Each row comes from the steps of one walk. Every step used is in the known rows, and no mark comes twice. Write the walk behind each row, first mark first.
Known rows:
zazev/fizil/pibep: [-16   9 -15   8   6 -32  50  19  -5  -9   3  17 -11  43  -5 -22  17 -18
 -35  16  -2 -26 -15   7 -25  37 -22 -27]
vidi/vato/lenob/kenuk/fizil: [ 12   3  22  18 -16 -11  43   7 -11  46 -26   7   7  -7  -1  61 -39   7
  47 -11  30  52  10  -2  34  26 -20 -13]
vato/lenob/kenuk: [ 24  -2   1  13   0 -16  18  -8   1  49 -15  -5  20   1   8   2 -21  28
  20  -7   4  -1  23   2  27  35 -22 -17]
zazev/fizil/pibep/kenuk/kupugo: [-33  -5 -20  -6 -14 -33  56  22 -18 -31   5  27 -26  53 -13 -34  17 -23
 -38  25 -17 -21 -19   3  -3  39  -5 -10]
kupugo/pibep/kenuk/fizil/lenob: [-18 -26  -7  -6 -28 -38  54  -3  -4 -21 -22   4 -31  11  -4 -22   7 -38
 -14  17 -18   6  37 -66  19  -5   8  17]
lenob/kenuk/pape: [  3 -18  -5  14 -32 -36  -4  -2  14  66   1 -11 -13 -21 -11  24   5  11
  -2 -20 -10  30  20  23   6 -19 -23  -1]
lenob/fizil: [ -2   8   4 -22   9 -18   6  17  15  28  -5 -15   3  12   8  27  -5  -2
   7 -21 -10  25  -9  -5   3  13 -16  26]
fizil/vato/lenob: [ 17  16  19  48  14   0  76  16 -22  21  -9 -28  44   7 -20   5 -16   9
  12  -7  25 -22  28   4  22  38  -8   5]
vidi/fizil/pibep/kenuk: [-22   4  -2 -23  -5 -47  56  39 -13 -32  -7  18 -23  36   5  40  -2 -37
 -35   0 -10  37   2   4 -18   1  16  18]
fizil/lenob/kenuk/kupugo: [  5 -26  26  54 -17 -12  -7 -21  18  51 -12  -1   0 -17  -5   6 -12  38
   4 -22 -22   8  33 -21  77  22 -10   3]
vidi/lenob/kenuk: [ 13 -13  14 -19   5  38 -26  -9  23  47  -6   7  -3 -10  20  36  -8   7
 -13 -24   8  36   7   3  18  -5  -8   4]
pape/kupugo: [  0   1 -31  11 -13  -6 -27  18  22  29  18 -21   8   9   8  10 -10  20
  -3 -18 -21  -6 -12  10  19   3   7   7]
fizil/vato/lenob/kenuk/kupugo: [ 12   0  11  54   1 -19  77  19 -33  53  -7 -20  44   7 -32  14 -22  13
  18 -15  15 -19  32   3  42  32  -9   9]
vato/lenob: [ 19  12   9   9   4   4  20 -12   5   8 -14  -3  21   2   9 -13 -22  35
  13   9   7 -10  14   1  11  46  -6 -21]
vidi/fizil/lenob/kenuk/pape: [  8   2  42   8 -19 -41  19   1  15  38 -23  -8  -5 -14  12  69 -14  26
 -17 -26 -14  57  27   1  27  11 -17  22]
zazev/fizil/pibep/kenuk: [-26   2 -18  -9  -5 -29  54  22 -10 -35   2  17 -27  52  -3 -30  22 -31
 -39  23  -8 -19 -15   4 -12  37 -17 -11]
vidi/lenob/kenuk/pape: [ 10 -11  19 -14 -13  33 -27 -16  36  53  -4   1 -10 -22  14  35  -6  22
 -23 -23   5  48  14  18   7  -8  -9  -1]
lenob/kenuk/kupugo: [ -8 -34 -18  11 -26 -36   1   5 -22  66   5  18   1  -2 -22  17 -12   9
  12 -16 -21   8   6  -2  40 -13   1   7]
pape/kupugo/pibep/fizil: [ -2 -19 -45  14 -17 -44  15  12   6  30   3  -7  -6  13   7   5 -16   3
  -9  -4 -26 -12   8 -20  14  -7  22  -3]
pibep/fizil/vato/lenob/kenuk/pape/kupugo: [ 25 -12  -7  39 -24 -20  72  16 -39  32 -20   8   4   9   1   9 -39  28
   2  -7  18 -35  27  10  12  35  20   3]
vidi/fizil: [ -1  13  18 -30  -4 -33  27  20 -15   1 -13   7   2   8  12  60 -14  -2
 -12  -8  -5  41  -3   4  -9  -1   2  25]
vato/lenob/fizil/pibep: [ 11  17  -2   8  17 -19  43  10  21  22 -14  -5  17  24  10  -2 -22  17
   5  -4   1  -1  12   2  -2  58 -12 -18]
pape/lenob/kenuk/fizil/vato: [ 40  18   4  15 -32  -7   7  24 -27  73 -23  -1  -1 -21  -1  17 -22  -2
   2 -36   4 -25  12  19  13  11  -4   2]
fizil/lenob: [  9  -2  38  46   1  14  -8 -24  34   4 -15 -14  -1 -15  11  -5  -4  33
  -4 -11  -6   1  30 -19  48  31 -10  -3]
pape/pibep/kenuk/kupugo: [-37 -38 -24 -26 -23 -16 -47  32 -18 -38  20  36   2  22 -25 -21  -3 -24
  10   6 -12  20  -3 -31  38 -29  -2  11]
vidi/vato/lenob/kenuk/fizil/pibep: [  7   2  14  31 -12 -18  56  15  -7  42 -23  14   2   3  -4  56 -35  -4
  38 -11  30  46  13   0  23  26 -16 -24]

Which walk is each row?
[-16 -16 -43  -4 -33 -36  12  21  12  12   7 -15 -14  19   3  -5  -4 -15
 -12  -3 -32  -2   7 -31  21  -9  15  21] | pape/kupugo/pibep/kenuk/fizil
[  8 -20 -41  34 -14 -54  41  19  -2  57  -1 -19  10  15   1  13 -23   6
   0 -13 -18 -16  23 -18  30   5  11  -2] | pape/kupugo/pibep/fizil/vato/lenob/kenuk
[-10 -14  11 -16 -47  20  21   5 -11 -50 -21  15 -42  17  12 -28  -3 -12
  -9   6  -5  -6  16 -41  29  26  12  42] | pibep/kenuk/fizil/lenob
[-19 -11  -3  -8 -25 -58  58   9   5   7 -11 -30 -20  -4 -21   0  14 -36
 -20   5 -25  31  33 -16  13 -13   4  15] | kupugo/pibep/kenuk/pape/lenob/fizil/vato
[ -5 -13  18  25 -14 -42  33 -14   3  39 -15   2  -2  13  -5  -7   6  20
 -18   2 -23  -7  11 -25  50  42 -38  -8] | zazev/fizil/lenob/kenuk/kupugo/pibep
[  4 -27 -23  35 -38 -59  27  13   4  84   1 -20  -7 -11 -14  31  -5   9
  -6 -26 -15  15  30  13  17 -19 -11   3] | lenob/kenuk/pape/kupugo/pibep/fizil/vato
[  7 -21  19  61 -25 -31  -6 -22  52  64 -11 -32  -7 -28   0  14  -1  38
 -10 -27 -24  24  49 -12  58  10 -24  -6] | fizil/lenob/kenuk/pape/kupugo/pibep
[  8   2  25  20  -4 -15  35   3  -2  46 -20  -4  13 -10  -3  65 -31   7
  47 -11  25  63   8  10  43  21 -23 -20] | vidi/vato/lenob/kenuk
[-27 -27 -18 -19  -9 -49  44   0  -3 -23  -7  -8 -24  12 -10 -15  18 -48
 -12  21 -23  21  25 -43  17 -23   8  10] | kupugo/pibep/kenuk
[ -7 -10 -36  14 -28 -36  41  25   5  19   3 -26   2  23  -4  -3 -11  -8
  -6  -5 -23 -11  18 -30  30   9  12  20] | pape/kupugo/pibep/kenuk/fizil/vato/lenob
[ 14 -22 -12  18 -18 -39  44 -12 -22  54 -21  21  13   4  -5  -4 -37  33
  18   5  -9 -11  27 -14  36  34   4 -22] | vato/lenob/kenuk/kupugo/pibep/fizil
[  0   2 -23  19 -29  -3  52  27 -18  -8 -12  47 -25  27   0 -22 -14 -21
 -18   1  14 -43   9 -29 -50  16  15  -5] | kenuk/fizil/pibep
[ 14  22  18   9 -45  -5 -18  -9  24  32  -6 -15 -15 -44  -8   1  -6  37
 -24  -8 -12  13   9  54 -19   5   5 -24] | kenuk/pape/lenob
[-24  -1 -17 -16   8 -31  36  35  16  -6   0  -3 -23  40   2   7   6 -38
 -14 -13 -14  21  -4  -2  -6  16  -2  19] | lenob/fizil/pibep/kenuk
[ 23 -29  11  31 -17  -9  22 -14 -17  15 -33  29 -25  -1  22   2 -29  26
  -1  -8   5 -22  31 -20  35  29  14  -2] | pibep/fizil/lenob/kenuk
[  7  12  26   7  -7 -53  60  38 -22  37 -12 -10  35   7 -13  70 -24   6
  -2 -23  11  42  26   9   9   7 -22  23] | vidi/fizil/vato/lenob/kenuk/pape/pibep
[-31 -14 -30   9  -2 -18  41  28   3 -47   9  16 -37  39  -9 -28  16 -49
 -32  11  -7  -6   8   3 -12   4  21  -9] | fizil/pibep/kenuk
[ -7 -10 -22  18 -48 -42  10  -3  30  33   6 -15 -18 -17  -7   4  -8  32
 -26   0 -25  15  17  18 -14  -8  14 -12] | kenuk/pape/kupugo/pibep/fizil
[ 11 -15  24  59 -26 -14 -20 -19  51  60  -8 -29  -6 -27   5  15  -4  47
  -8 -32 -20  21  39   0  59  18 -24  -1] | fizil/lenob/kenuk/pape/kupugo
[ 25  -6   3  30  -5  -5  83  12 -54  -2 -27  20   7  16   3  -2 -38  14
   6   6  28 -46  23  -5   6  41  25   1] | pibep/fizil/vato/lenob
[ -1 -23 -24  21 -36 -57  -4   4  26  85   8 -24 -10 -17 -12  27   4  12
  -6 -25 -25  30  23  16  15 -27 -20  -2] | lenob/kenuk/pape/kupugo/pibep
[  1 -36 -21  22 -10 -31   4  36 -47  15   1  45  28  20 -22  -1 -35  -1
  23  -8  19 -17  20 -29  29  -7  -6 -10] | pape/pibep/fizil/vato/lenob/kenuk/kupugo
[  2   9  31  16  -3  -7  19 -13  12   1 -14  -4  -1  14   9 -14   9  26
 -20   6  -8 -14  -1 -12  30  56 -38  -7] | zazev/fizil/lenob
[ -7  -9 -17  34 -44 -43  30   6  21  38   6 -25  -8 -14 -16   9  -8  27
 -25  -4 -19   9  24  19  -9  -7  12  -6] | kenuk/pape/kupugo/pibep/fizil/vato
[ 14   0  12  54   0 -23  55  25 -16  51  -1 -27  46   1 -31  14 -14   9
  16 -19  22  -5  40   7  28  17 -29   0] | fizil/vato/lenob/kenuk/pape/pibep
[-15 -13  -8 -39 -47  13  25  17 -27 -52 -13  22 -42  24   7 -25  -1 -28
  -7  11  -2  -8   1 -32   6  10  18  45] | pibep/kenuk/fizil
[-18  12 -10  -6 -21 -30  45  20  -2 -21  -2  10 -32  35  -6 -30  20 -18
 -48  17 -13 -16 -14  25 -17  41 -14 -21] | zazev/fizil/pibep/kenuk/pape/lenob
